What can hang from each mark
J: D
V: D
Z: G
U: P
G: Z
P: D U
R: G
D: J P R V

Known rows, with every way that one mark hangs from another
P(D(R)): [-1.21 -0.84  7.07 -2.64  0.94  1.41  1.70 -2.50 -0.35 -1.08  0.55  2.16
  0.02  0.50 -0.94  2.34  0.32 -0.91  0.80  2.81]
U(P(D(R(G) V))): [-1.60 -0.62  5.35 -2.04  1.78 -4.01  2.36 -0.85 -2.63 -3.03  2.69 -0.98
 -3.89  0.08  2.44  2.05 -4.69  1.36  0.39  0.77]
Z(G): [ 0.62 -1.34  2.70 -0.90  0.41  2.78  0.54 -3.26  0.07 -1.76 -2.25  7.87
 -1.23  0.85  1.58  2.39  3.30  0.45 -0.52 -1.27]
U(P(D(J R V))): [ 0.08 -1.43  3.23 -2.56  2.81 -2.07  0.65  0.25 -2.51 -2.35  3.23  1.84
 -4.27 -2.02  2.57  0.36 -0.71  4.04  0.51  1.33]
G(Z): [ 0.89 -1.15  1.44 -1.16  0.39  1.66  0.83 -3.18  0.81 -1.44 -3.28  6.22
 -1.92  0.50  1.32  3.43  2.20  0.60 -0.39 -0.37]
P(D(R V) U): [-2.28  0.23  4.83 -2.71  1.48 -0.91  1.05 -1.80 -3.71 -0.30  1.08  0.41
 -0.78 -0.34 -1.04  1.71  0.00  0.70  0.14  1.50]
P(D(V) U): [ 0.15 -1.03  4.50 -1.96  1.01 -1.22  0.64 -2.39 -2.18 -0.19 -0.26  2.87
 -1.67 -1.64 -0.21  1.19  0.91  1.28 -1.24  0.22]
D(J P R(G)): [-1.34 -0.03  1.20 -1.37  0.10 -0.30  0.55 -1.89  1.33 -0.64 -3.46  0.16
 -1.52  0.72  0.62  2.53 -2.86  2.29 -0.78 -4.53]
P(D(J R) U): [-1.33 -1.64  3.05 -2.46  1.39 -0.55  0.01 -2.46 -2.60 -0.30  0.84  2.13
 -1.43 -0.21 -1.80  1.61  1.25  1.16  0.02  0.40]
D(V): [ 2.29 -0.99  2.42 -0.68  0.59  0.08  0.39 -1.37 -0.74 -0.76 -1.83  4.01
 -0.93 -0.40  1.84  1.47  2.12  2.24 -1.73  0.38]
V(D): [ 1.42 -0.78  0.50 -0.09 -0.42  2.29 -0.37 -0.20 -1.81 -0.57 -3.01  4.45
 -2.08  1.14  0.23  0.96  2.82  2.69 -2.72  1.80]
J(D(R(G) V)): [ 0.00 -1.12  0.43 -0.74  0.86 -3.15  1.02  1.17  0.44 -2.28 -0.90 -2.42
  1.60  1.05  4.70  0.10 -1.70  2.04 -0.63 -6.48]
J(D(R)): [ 0.30 -2.59  2.99 -0.94  0.09  0.16  0.99 -0.99 -0.62 -1.41 -0.42 -0.44
  1.78  2.30  0.74  0.31  3.66  0.17 -0.29 -0.55]
V(D(R)): [-0.95  0.55  0.79 -1.10  0.10  2.72  0.05  0.53 -2.92 -0.70 -1.67  1.98
 -0.99  2.51 -0.46  1.42  2.04  2.01 -1.34  3.24]
U(P): [ 1.50 -3.81  5.04 -0.22 -0.40 -1.15  1.01 -4.25 -3.71 -1.93  1.01  3.19
 -4.68  2.01 -1.32  2.28  4.04  0.47 -1.84  6.07]
V(D(J P)): [ 1.39  0.25 -1.61 -0.60 -0.31  3.07 -1.16  0.72  0.44  0.39 -4.99  4.10
 -3.38 -1.14  0.65  0.05  1.51  5.85 -2.44 -2.66]
J(D(P)): [ 1.33 -2.59  3.41 -0.67 -1.28  1.16  1.02 -2.22  1.86 -0.23 -3.74  0.55
  0.15  0.31  0.22 -0.16  3.19  1.48 -1.50 -3.38]
P(D(J R)): [ 0.02 -1.40  4.11 -2.63  1.89  1.14  0.51 -1.15  0.59 -1.00  0.37  3.50
 -0.65 -0.84  0.78  1.31  0.31  1.69  0.59 -0.17]
P(D(J V)): [ 2.87 -1.37  1.87 -2.10  2.42 -0.05 -0.23  0.38  1.77 -0.89 -0.87  5.37
 -1.77 -3.82  3.94 -0.01 -0.17  4.36 -0.57 -3.34]
U(P(D(R V))): [-1.18 -0.97  6.50 -2.54  1.91 -1.62  1.84 -0.91 -3.68 -2.24  3.53  0.61
 -3.49 -0.49  0.68  1.45 -0.54  1.49  0.77  4.60]
D(J R(G) V): [ 0.61 -0.06 -1.48 -1.08  1.85 -2.40 -0.19  0.86  0.23 -1.68 -1.12  0.93
 -0.84 -0.12  4.36  1.75 -3.05  3.77 -0.93 -5.50]

Rows
[-2.21 -0.21  1.79 -1.50 -0.31 -1.08  0.67 -0.85 -2.64  0.26 -2.01 -3.56
  0.58  0.68 -0.57 -0.15  2.17  2.48 -0.83 -3.39] | J(D(P(U) R V))
[ 1.63 -1.33  2.15 -0.80 -0.24  0.21  0.74 -0.04  1.77 -0.54 -3.53  0.11
  0.18 -1.33  2.57 -0.92  1.78  3.62 -1.30 -5.32] | J(D(P V))
[-1.05 -0.14  1.39 -2.71  2.32 -1.41 -0.09 -0.37 -2.55 -0.34  0.88  1.84
 -1.43 -1.85  0.78  0.76 -0.04  3.20 -0.07 -1.46] | P(D(J R V) U)
[-0.94  1.50 -0.67 -1.67  0.96 -1.22  0.41  0.27  1.25 -0.76 -3.20 -0.42
 -1.62 -0.91  3.05  1.75 -4.01  4.37 -0.60 -6.63] | D(J P R(G) V)
[ 0.72 -1.47  1.71 -1.14  0.93 -0.78  0.68  0.93 -0.63 -1.45 -0.31 -0.89
  2.04  0.55  3.07 -0.58  2.29  2.36 -0.32 -2.34] | J(D(R V))
[ 1.04 -2.84  2.69 -1.62  1.01 -0.64 -0.34 -3.28 -1.20 -0.09 -0.49  4.45
 -2.32 -1.50 -1.13  1.07  2.29  1.71 -1.30 -1.17] | P(D(J) U)
[ 2.06 -0.26  0.18 -1.25  0.66  0.98 -0.47 -0.54  1.49  0.17 -3.97  3.69
 -2.31 -2.73  2.22  0.60  0.73  5.26 -1.65 -4.34] | D(J P V)
[-3.11 -1.43  2.10 -0.83 -1.46 -2.56  1.35 -2.81 -1.42 -0.54 -2.71 -4.88
  0.21  2.76 -1.61  1.46 -0.62  0.03 -1.05 -5.23] | J(D(P(U) R(G)))
[-1.12 -1.33  4.27 -1.44 -0.79  1.42  1.40 -1.60  0.61 -0.44 -2.42 -1.86
  1.09  1.62 -0.70  0.22  2.34  0.91 -0.10 -1.94] | J(D(P R))
[ 0.58 -0.40 -0.77 -0.96  0.12 -0.57 -0.91 -2.03 -1.72  0.95 -3.47  2.61
 -3.12 -1.84 -0.33  0.86  1.68  4.77 -2.36 -3.57] | D(J P(U) V)
[-0.65 -0.01  2.48 -1.74  0.17  0.60  1.21  0.62  0.45 -0.53 -2.21 -2.12
  1.22 -0.06  1.89 -0.56  0.95  3.06 -0.16 -4.06] | J(D(P R V))
[-3.07  3.22  0.30 -2.42  0.77 -0.21  1.90 -0.61  1.70 -1.45 -4.38  0.41
 -1.83 -0.28  3.31  3.85 -5.11  2.47  0.78 -6.24] | D(P R(G(Z)) V)
[ 2.44 -2.58  2.69 -1.70  2.38 -2.30  0.14 -0.30 -1.36 -2.26  2.01  4.20
 -5.24 -3.20  3.26 -0.09  0.18  4.71 -0.72  0.34] | U(P(D(J V)))
[-0.22  1.13  0.69 -2.05  1.02  1.21  0.08  0.15  0.13  0.02 -2.74  1.34
 -1.09 -1.40  1.50  1.03 -0.23  4.64 -0.46 -2.76] | D(J P R V)
[-0.43 -2.79  4.87 -2.36  1.93 -1.12  0.84 -1.76 -2.56 -2.17  3.23  2.17
 -4.15 -0.28 -0.03  1.27  0.45  1.87  0.48  3.57] | U(P(D(J R)))
[-2.89  0.33  3.61 -2.24  1.22 -3.44  1.43 -1.57 -2.65 -1.09  0.52 -1.19
 -1.07  0.05  0.63  2.43 -3.91  0.56  0.04 -2.23] | P(D(R(G) V) U)
[ 2.08 -3.99  4.50 -1.39  1.41 -1.38  0.52 -2.35 -1.19 -2.07  1.84  4.68
 -5.27 -1.47  0.72  0.74  1.71  2.61 -0.89  2.10] | U(P(D(J)))
[ 0.29  0.00 -2.48 -0.97  0.93  2.32 -1.37  1.73 -1.98 -0.66 -1.73  3.07
 -1.68  0.93  1.08  0.44  1.82  4.48 -1.50 -0.06] | V(D(J R))
[ 0.24 -1.53  1.27 -0.70 -0.75 -1.43  0.36 -1.51 -1.31  0.34 -3.17 -1.07
 -0.63 -0.59  0.05 -0.74  2.95  3.22 -2.04 -4.74] | J(D(P(U) V))
[ 1.32 -2.32  6.40 -1.73  1.48 -2.00  1.52 -1.70 -2.40 -2.19  2.13  2.98
 -4.78 -1.72  1.54  0.87  0.23  2.26 -0.63  3.34] | U(P(D(V)))
[-3.68  1.46  2.02 -1.39 -0.50 -2.32  1.22 -2.46 -2.93 -0.06 -2.64 -2.85
 -1.79  1.28 -1.27  2.95 -2.94  1.37 -1.11 -2.74] | D(P(U) R(G) V)
[-1.94  0.50  0.39 -1.57  0.75 -0.42  1.56 -2.31  0.77 -2.37 -2.32  2.12
 -1.05  2.14  2.14  4.62 -2.47 -0.19  0.59 -3.05] | D(R(G(Z)))
[-3.03  1.29  3.25 -1.88 -0.46  0.02  0.76 -2.48 -4.00  0.83 -2.19 -1.17
 -1.31  0.89 -2.65  2.19  1.08  1.58 -0.92  0.76] | D(P(U) R V)
[-2.17 -0.38  1.51 -1.65 -0.43  0.49 -0.17 -3.35 -2.82  0.82 -2.45  0.34
 -1.81  1.14 -3.31  2.10  2.26  1.91 -1.06 -0.28] | D(J P(U) R)
[-2.26  1.50 -1.48 -2.16  0.87  0.27  0.83 -1.65  2.79 -1.38 -4.48  1.84
 -2.31 -0.07  2.47  3.78 -4.01  2.79  0.52 -7.53] | D(J P R(G(Z)))
[-1.39  0.28  0.78 -0.43 -1.68  1.91 -0.30 -2.05 -3.70  1.16 -4.58  1.61
 -3.45  1.08 -3.54  1.32  2.40  2.87 -3.05  0.99] | V(D(P(U)))
[-2.83 -0.12  0.13 -1.17 -0.50 -1.97  0.11 -3.18 -1.69  0.00 -3.04 -1.26
 -2.28  1.50 -1.98  2.83 -1.75  1.77 -1.32 -3.98] | D(J P(U) R(G))
